Every row comes from one small tree of marks. The marks that hang from a mark follow it in brackets, in alphabetical order. Every link used is in the known rows. Which tree was each row made from?
Known rows:
natig[ditab leten[butum vigi]]: [ -3   3   8  -8  -2 -17  15  -7  -4 -13  -5   1 -15   2   6  -1   6   5
  -2  -9  10  -5  18  -2   2  17  11  -5   6   9   1  -9  -9  -2  -1]
vubafo[butum[vigi[leten]] ditab[mepa]]: [-14 -21  -9   6 -14 -14  -1  -3  -4 -17  11  12   9 -19  11   3  11  20
  12  -8 -17  12  -1   0 -12 -14   0   9 -18  13   8   4   6  -3  24]
mepa[luvike]: [-23   3  -2   2  -2 -12   7 -13  -2  -9  -7  14   5   2 -11   1  -1   4
   5   4   1   2  -7   5  15  14   4 -18  -3  20   2  -4   0  15  11]
leten[butum luvike natig vigi]: [  0  -2  13 -15 -14  -7  -8   9  16  -9  10   5  -6 -12   0 -15  12 -21
  -7   7 -10 -12  -4  16  24  25   3  -3  -7 -18  13  -7 -10   4  -3]
natig[ditab vigi]: [ -8   4   0   8   1 -15   8 -10 -13  11 -25   0  -8   2   1  -3  -2  17
  15  -8  14   0  13   4  13   3   2   1  -5   9  -6  -2 -12  -4  -1]
butum[natig[ditab leten[luvike vigi]]]: [-10  -7   6 -13  -2 -12   5   1  -2 -10  -6  -2  -3   5   7   4  -9   7
  -3 -10  11   6  11  -1   0   0   7  -9  -9  12   2  -9   4  -6   2]
natig[leten[butum luvike] vigi]: [ -4  -5  24   0  -4 -22   8  -7  -7  -6  -9  -1 -24   3  13  -2   1  17
  14   6   7 -28   9   0  27  19  -3   7   3   6  10 -13  -6  -8   9]
luvike[leten[butum[natig] vigi]]: [-11   9  -4 -17 -18 -11   8   7  12 -21  -1   9  -6 -10  12  -4   7  -6
  -3  -6  -6   2   7  17  20   9  20 -13 -12   9  -3  -4  -5   6  -2]
fani[butum]: [-16   2  -1 -18 -12  -6  11 -10 -10  -8  -5  12   8  -3  -7   2   9  13
  20  -7   5   2  11  11   7  -1   9  -7 -12  16  -2   6  -3  21   1]
luvike[leten[butum natig vigi]]: [ -9   9   2 -19 -13 -11   7   9  13 -15  -4  11  -6 -21   9  -9   6 -15
  -1  -2 -10  -2  -2  20  23  19  15  -5  -9   0  -2  -6  -9   6  -4]
natig[leten vigi]: [-14  -3  15   4   2 -19   9  -6 -11  -4 -21   5 -10  -6  12   1  -4  26
  24   4  10 -18  10  -4  17  10   1   5  -3  20   6  -9  -5  -5  11]
fani[butum[natig vigi[leten]]]: [-14  -5  -8 -16 -10  -8  12  -7  -9 -18   5   7  17   6   5   1   9  26
  16  -2   6  17  11  13  -6  -6   0  -3 -15  15   4   5   3  15   4]
dore[fani]: [-16  -1  -4   4  -9  -5   8  -2   3  -6 -13  15   9  -3  -3  -1   1   4
  26  -6   7  -9  -2   8  21   1   5 -18   0  27   3  -3   1  23  -3]
leten[luvike]: [-14 -14   6  -1 -13 -12  -8  -2   0   3  -6  10  -6  -3  -4  -6  -5  -1
   8  -1   1  -8  -1   4  22   3   2  -9  -4  14  -2  -3   5  12   9]
natig[ditab[mepa] vigi]: [ -2   3  -5   0  -2  -8   3 -11 -15   6 -21  -1  -3   4   5  -1  -4  15
  12  -1   6   4  13   6  13  -1   5   7  -8  17 -12   4 -15  -3  -6]
leten[butum[natig vigi]]: [-15  -3  -9 -17  -5  -5   9 -10   4 -17   6   3   0  11   8  -1  13  16
   3   0  10   1   5   2  13   8   4  -9  -1  15   9   2  -3  12   4]
mepa[ditab luvike]: [-20  -1  -7  -4  -5  -8   8  -5 -10  -4   3  11  10  13 -16  -2   7  -1
  -1  12   4   2 -13   1   7   8   2 -30  -5  26  -2  -7  -6  13   5]
fani[butum[vigi] dore]: [-11   6 -15 -17  -6  -8   2  -8 -12  -5  -8  12   6   6   3   8  20  24
  17  -1   0   9   0   2 -10   8  -5   1 -21  17  -7  11  -5  19   4]
ditab[mepa[luvike] natig[leten]]: [-20  -5 -10 -25  -5  -5  -8 -18 -13 -18  -9  16  12  -6  -6   8  -6  12
  10  24  -8   3 -10   3  13   1  -1   4 -16  28  -7   4 -11   8  -3]
natig[leten]: [-19  -9   9  -7   0 -16   9  -6  -6 -10 -13  10  -4  -8   5   2  -4  15
  15   0   7 -11   7  -6  10   8   6  -4   0  26   2  -6   3   8  11]
butum[natig[leten[luvike] vigi]]: [-13  -7  13  -8   0 -13   4   0  -4  -7 -12  -2  -4   4  13   5 -11  19
  11   1  11  -8   9  -1  15   1   1  -2 -13  15   7  -8   4  -7   8]
leten[vigi]: [-16  -1  -7   1 -12  -4  -8   3   7 -10  -3  18  10 -14  -4 -10  11   2
   6   0  -4   2   6   7   9   4  15 -15 -15  15   4   2  -4  13   5]
luvike[leten[butum vigi]]: [-10   8  -3 -11 -19 -14   7   5  11 -18  -3  13  -9 -15   9  -8   9  -7
   0  -4  -8  -2   5  17  24  14  20 -12  -8   9  -5  -4  -6   9   0]
vigi[leten[butum luvike natig[ditab]]]: [  0 -10   7  -5 -12 -22   7   6   4  -4   5   3 -10  -6   4 -10  -4  -1
   6   6  -5  -3   6  12  15  14  -7   2   4 -12   0 -13   0   7   5]
dore[fani[butum[natig vigi[leten]]]]: [-11  -2  -6  -4 -11  -5  15  -3  -1 -17  -1  11  18   7   3   2   7  16
  28  -4   9   5   2  17   6  -5  -1 -14  -6  21   8   0   3  20  -5]
fani[butum[natig]]: [-16   3  -2 -27 -10  -3  13  -6  -8 -12  -3   6  13   3  -2   7   5  16
  15  -8   9   9  13  10   2  -7  10  -9 -17  15   0   6   0  18  -1]
fani[butum[natig vigi[leten]] dore]: [ -9   4 -17 -20  -6 -10   4  -1  -9 -12  -1   7  11  10  12  11  13  30
  15   2  -1  18   5   3 -16   0  -7   0 -26  13  -5   7   1  15   5]
fani[butum dore]: [-11  11 -10 -23  -9  -9   4  -4 -10   0 -11  11   3   0   0  12  15  18
  18  -3  -1   3   5   0  -4   7   2  -3 -23  13 -12   8  -5  23   2]
butum[natig vigi[leten]]: [-18 -16 -14  -2  -2 -10   1  -1   0 -18   3   8  15   6  13  -3   1  27
   9   5   4  18   4   5  -3  -5  -5  -5 -11  21   7   1   9   6  12]
vubafo[ditab[mepa natig[vigi]]]: [-15  -8 -13 -11 -12  -8  -5  -6 -10  -3  -8   6   9 -20  -7   2  11  13
  13   5  -8   0  -9  -4  10 -10   6  13 -25  15  -3   3  -4   4   3]
leten[butum[vigi] luvike]: [ -7 -14   3  -6 -13 -13  -3 -10   3  -8   9   6 -14  12   2 -10  12   3
   1   3   3 -12  -2   7  24  15  -3  -4   5   6   8  -1  -1  10   6]
luvike[leten[natig[vigi]]]: [-14   4   4 -11  -4 -15   8   5   2  -3 -23   9  -4 -22  10  -5  -9  -3
  13  -1  -4  -2  -5  18  24  10   7   3 -11   8  -8  -6  -5   1   0]
ditab[mepa[natig[vigi]]]: [ -6  -6 -12 -16 -14   2  -3  -9  -6  -9 -11  10  15 -10   3   5  -4  11
   9  13  -4   7   2   4  22   1   6   5 -12  25 -16   7 -12   7  -7]
vubafo[butum[vigi[leten]] ditab[natig]]: [-25 -21 -10   5 -10 -18  -4  -9  -6 -10   4  16   8 -26   1   1  12  26
  17  -6  -9   8  -5  -1 -10 -17  -7   6 -22   1  11   0   5  -5  22]
luvike[leten[natig[ditab[mepa] vigi]]]: [ -8   4   1 -15  -5 -14   9   3  -2  -1 -23   5  -5 -16  12  -3 -11  -6
   8  -3  -5   4  -3  19  20   8   7   7 -11   9 -15  -4  -9  -3  -6]
vigi[leten[luvike natig]]: [ -8 -17   6   3 -12 -19  -2  10   4  -2  -1  12   1 -16   2 -11  -9   2
  14   9 -10  -2   0  11  14   7  -8   1  -5  -1   0 -10   7  10  11]

Which tree is each row?
[  0  -1   4 -12 -17  -8  -5   3  11 -14  14  -1 -10   9   3  -8  11 -10
 -15  -5   1  -2  10   9  16  11  10 -15  -8  -8   7  -6  -5   0  -3]  leten[butum[natig[ditab]] luvike vigi]
[-15 -12  -5 -10  10 -10  11 -10  -9 -14  -8  -1   3  15  14   4  -4  23
   1  -8  20  15   5  -3 -10  -1  -3  -2  -3  25   5  -3   4  -7   4]  butum[natig[ditab leten] vigi]
[-20  -4  -3 -19  -6  -9  -6 -11  -3 -13  -8  15   3 -16  -5  -2   9  13
  13  12   2 -10   2   0  14   4   4  -2 -13  11   3  -2 -10   7  -2]  ditab[natig[leten[butum vigi]]]
[-21 -14  -1   6  -3 -12  -2  -6   0 -11   0  19   7 -15  11  -2   2  21
  19  -4  -5   9   6   9  -3  -4  -6  -2  -9   9  10   3   1   2  19]  vubafo[butum[vigi[leten[natig]]]]
[ -1 -11  13  -7  -1 -24  14 -14  -9  -7  -4  -3 -24  14   9  -2  -1   8
  -1  -7  15  -9   8  -3   6  16  -4   1  15   9   0 -11  -3  -7   4]  natig[ditab leten[butum[vigi] luvike]]
[ -9   0   2   9 -10 -19   6  -2  -3  -5  -8   7  -6  -5   8  -7   6  24
  21   9  -1 -11  14   8  23   9   0   2  -6   5   4  -5  -7   5  11]  natig[vigi[leten[butum]]]
[ -3  -6  15 -21  -9 -10   2   0   9  -1   3   1 -11  -5   0  -8   2 -14
   2   4  -1 -16  -7  11  30  22  -4   0   2 -10   7  -9  -5   8  -1]  leten[butum luvike natig]
[  0  -2  20 -13  -6 -12   1   0   5   3  -2  -2 -16  -4   4 -10   3  -6
   6   7   0 -21  -4  13  35  24  -7   8  -1 -15  10  -9 -11  -1  -2]  leten[butum luvike natig[vigi]]
[ -6 -12   2  -4 -19 -19   4   4   6 -13  11   6  -7   1   7  -6  -1  10
   7   6  -5  -5  11   8  18   5  -1  -8  -2   0   3  -9   7  11  11]  vigi[leten[butum[natig] luvike]]
[ -6   1  15   5   8 -23  17 -11 -19   3 -26  -3 -16   3  10   2  -8  23
  15  -6  18  -9  16  -3   7   9   1   7   2  14  -1 -11  -9 -14   2]  natig[ditab leten vigi]
[ -6  -2   3 -11   2 -16  15 -14 -15 -11 -12   2  -6   6   5   8 -11   8
   1  -1   5   5   6  -3  -1  10   5   0   5  27  -9  -5  -6  -2   0]  natig[ditab[mepa[luvike]] leten]
[-17  -3   9  -5   3 -12   8  -8  -7  -6 -11   4  -4  -5  14  11 -10  24
  14 -16  10   2  18   1  -1 -10   2  -7 -13  10   7  -2  -2 -13  12]  vubafo[butum[natig[ditab leten vigi]]]
[-20 -18  -2   2  -6 -11  -4  -5   1 -15   5  13   6  -3  15   2  -4  24
  13  -7  -1  11   9   8  -3 -12  -7  -8 -14  10  11   2   8  -3  19]  vubafo[butum[natig vigi[leten[luvike]]]]
[-10   6  -3 -11 -10  -3  19  -5  -3 -10 -10   7  13   7  -3   5   3   8
  25 -13  14   2   6  14  10  -6   6 -18  -6  19   2  -1   0  21 -11]  dore[fani[butum[natig[ditab]]]]
[-10   8  -1 -18 -11 -16  17  -1   3 -12 -11   2 -14  -2  13   0  -2   3
   2  -9   3  -1   9  14  23   8  13  -7  -6  10  -9  -5  -5   2  -2]  luvike[leten[butum[natig[ditab vigi]]]]
[-12   5  -6  -9  -7 -16  21 -16  -4 -12 -15  10   2  -3  -8   9 -13  -4
 -12  -1   5  19 -10   8  17  19   2 -12   1   8 -20 -14  -9  -2  -8]  mepa[luvike[leten] natig[ditab]]
[-16 -13  -9  -8 -12  -8  -8   1 -13   6  -3  10   9  -1  -9 -10   8  12
  15  20   4  -7  -7   4  13 -11  -4 -12 -17  13  -6  -4 -10   4  -2]  mepa[ditab[natig[vigi[leten[luvike]]]]]
[-13   0  -5  -3 -10  -4  14  -9  -3 -12  -7  14  14   5  -3   0  10  11
  30  -6  10  -1   0  16  11  -1   0 -13  -2  24   6   2  -1  24  -6]  dore[fani[butum[vigi]]]
[-10   3  -6  -8  -8  -2  17  -8  -4 -13  -8   8  14  12   1   4   7  13
  24 -11  14   6   3  15   4  -5   1 -14  -5  22   5   2   0  17  -9]  dore[fani[butum[natig[ditab] vigi]]]
[-16 -19  -8   0 -10  -9  -2  -9  -5 -13   6  10   8 -16   9   5  12  16
  10 -11 -12  10  -3  -1  -9 -12   3   6 -18  17   7   7   4  -3  20]  vubafo[butum[vigi] ditab[mepa]]
[ -5  -5   6  12 -13 -21   2   0  -2  -2  -5   6 -11  -2   8 -10   3  19
  18  10  -2 -14  11  10  26   9  -3   2  -5   0   5  -8  -4   3  11]  natig[vigi[leten[butum luvike]]]
[-17 -12 -16 -16 -15  -7  -6  -5  -7  -5  -4   9  12 -21  -9   3   9   7
   9   3 -10   2 -10  -6   7 -12   8   8 -23  18  -6   3  -1  10   4]  vubafo[ditab[mepa natig]]
[-21  -6   6 -10   1 -11   8  -8  -4  -9  -8   7  -1  -6  11  12  -9  19
  11 -19   7   5  18  -1  -5 -10   4 -12 -10  13   4  -1   3  -6  12]  vubafo[butum[natig[ditab leten]]]
[-24 -17  -4   0  -4 -11   4  -5  -1 -13   5   6   8 -12   9   8   9  21
   7 -21  -1  11   0  -5 -12 -14   2  -2 -21   9  16   0  11  -8  24]  vubafo[butum[natig vigi] ditab]
[-18 -14  -7   3  -8 -11   1 -12  -5 -17   8  11   8 -12   5   7  11  14
   4  -9 -14  13  -9   0  -9  -6   1   3 -16  16   9   4   3  -5  22]  vubafo[butum[vigi] ditab[mepa[luvike]]]
[ -9   8   6 -18  -8 -15  15   3   5  -7 -14   5 -12 -16  12  -6   0  -4
   9  -1  -4  -9  -2  19  31  17   8   3  -6   2  -5  -7 -10   2  -3]  luvike[leten[butum natig[vigi]]]
[-19  -1   3  -4   0  -8   5  -8  -5  -3 -11   6   0  -5  10   9  -7  22
  14 -17   7   6  18   4   3 -12   3 -10 -16   8   5   2  -3  -8  10]  vubafo[butum[natig[ditab vigi]]]
[-11   3  -8 -16 -11  -3  -2  -2   2 -19  -4  13  11  -8   3   0  -4  -8
  -1  11 -17  12  -8  15  15  10  10  -4 -14  23  -8   3  -8  10  -1]  ditab[mepa[luvike[leten[natig vigi]]]]
[-13   2   3 -26  -9  -6  13  -4  -7 -18  -2   6  11   1   2   8   6  16
  13  -7   8   6  15   8  -2  -3  11  -8 -18  15   4   0   0  11  -1]  fani[butum[natig[leten[vigi]]]]
[  6   1  19 -13  -3 -15   7  -4   0   9  -6  -7 -21   2   3  -9  -1  -8
   1   0   6 -15  -1  13  28  22  -8   9   3 -19   5 -11 -13  -7  -7]  leten[butum luvike natig[ditab vigi]]
[ -6  -2 -11 -10 -10 -15  -2  -3 -11  -6  -1  12   2   6   6   5  16  24
  18   4  -5  10   1   5 -11   8 -10   4 -20   9  -7   6  -1  17   7]  fani[butum[vigi[leten[luvike]]] dore]
[-13   7  -1 -17 -13 -15  14   0   5 -14  -9   4 -12  -5  14   0   0   4
   5  -5   0  -3   6  14  27   9  14  -8  -7  11  -6  -5  -4   4   1]  luvike[leten[butum[natig[vigi]]]]
[-11  -2   0 -19   1  -5   8  -8   5 -10   0   5   2  -5   4  -8  12   2
   6   5   3  -4  -6   9  15  22  -4   4   2   2  11  -1  -9  11   0]  leten[butum[vigi] natig]
[ -5  -5  -5   1  -8 -13  11  -9  -9   0 -16   5   5  -9   0   2  -7  18
   8   3  10   9   9   1  16   6  -3   3  -3   2 -14 -10 -11  -5  -6]  mepa[natig[ditab vigi[leten]]]
[-12   0 -10 -12 -15  -7  11   0  -3 -15   3  14  15  -1 -11   1   3 -10
 -17  17  -2  14 -19   8  14  15   5 -27  -9  14 -15 -15 -14  -2  -8]  mepa[ditab luvike[leten[vigi]] natig]
[-12  12 -11 -31  -7  -6   5  -1  -8  -5  -9   5   7   6   4  17  10  21
  14  -6   2   9   8  -1  -8   1   2  -6 -29  13  -9   7  -1  19   0]  fani[butum[natig] dore]
[ -1  -6  10  -5  -7  -8 -11   9   6   4  -5   6   0 -12  -4 -15  -3 -21
  -5  -3  -5   3  -5  15   9  13   1  -2 -11 -13   3  -7  -6  -3  -5]  leten[luvike natig[ditab] vigi]
[ -3  -6  -4 -20 -12  -2   3 -10  -7 -15  -8   7   7  -6   8   8  -2  14
   8  15  -2   0   5   1  23   8   5   9  -6  23 -12   1 -14   2  -6]  ditab[mepa[natig[leten[butum] vigi]]]
[-12  -9 -11 -10 -14  -9   7  -7  -4 -12   0   6  12 -14  -9   7   6   2
  -3   1 -10   8 -12  -7   8   3   8   2 -13  18  -6  -4   0   7   7]  vubafo[ditab[mepa[luvike natig]]]
[-14 -15  -5 -27 -11  -4 -17 -11 -11 -11  -9  13   7 -11  -1   4  -7  10
  15  20  -7  -3  -5   2  17  -8  -1  10 -18  24 -11   5  -8   5  -6]  ditab[mepa natig[leten[luvike]]]
[-15 -10  -4  -6 -15 -10   5 -10  -4 -15   5  10  10 -22  -2  14   4   8
   2 -10 -14  11  -6  -3  -1  -6   5   0 -17  10   0  -1   0  -3  15]  vubafo[butum ditab[mepa[luvike natig]]]
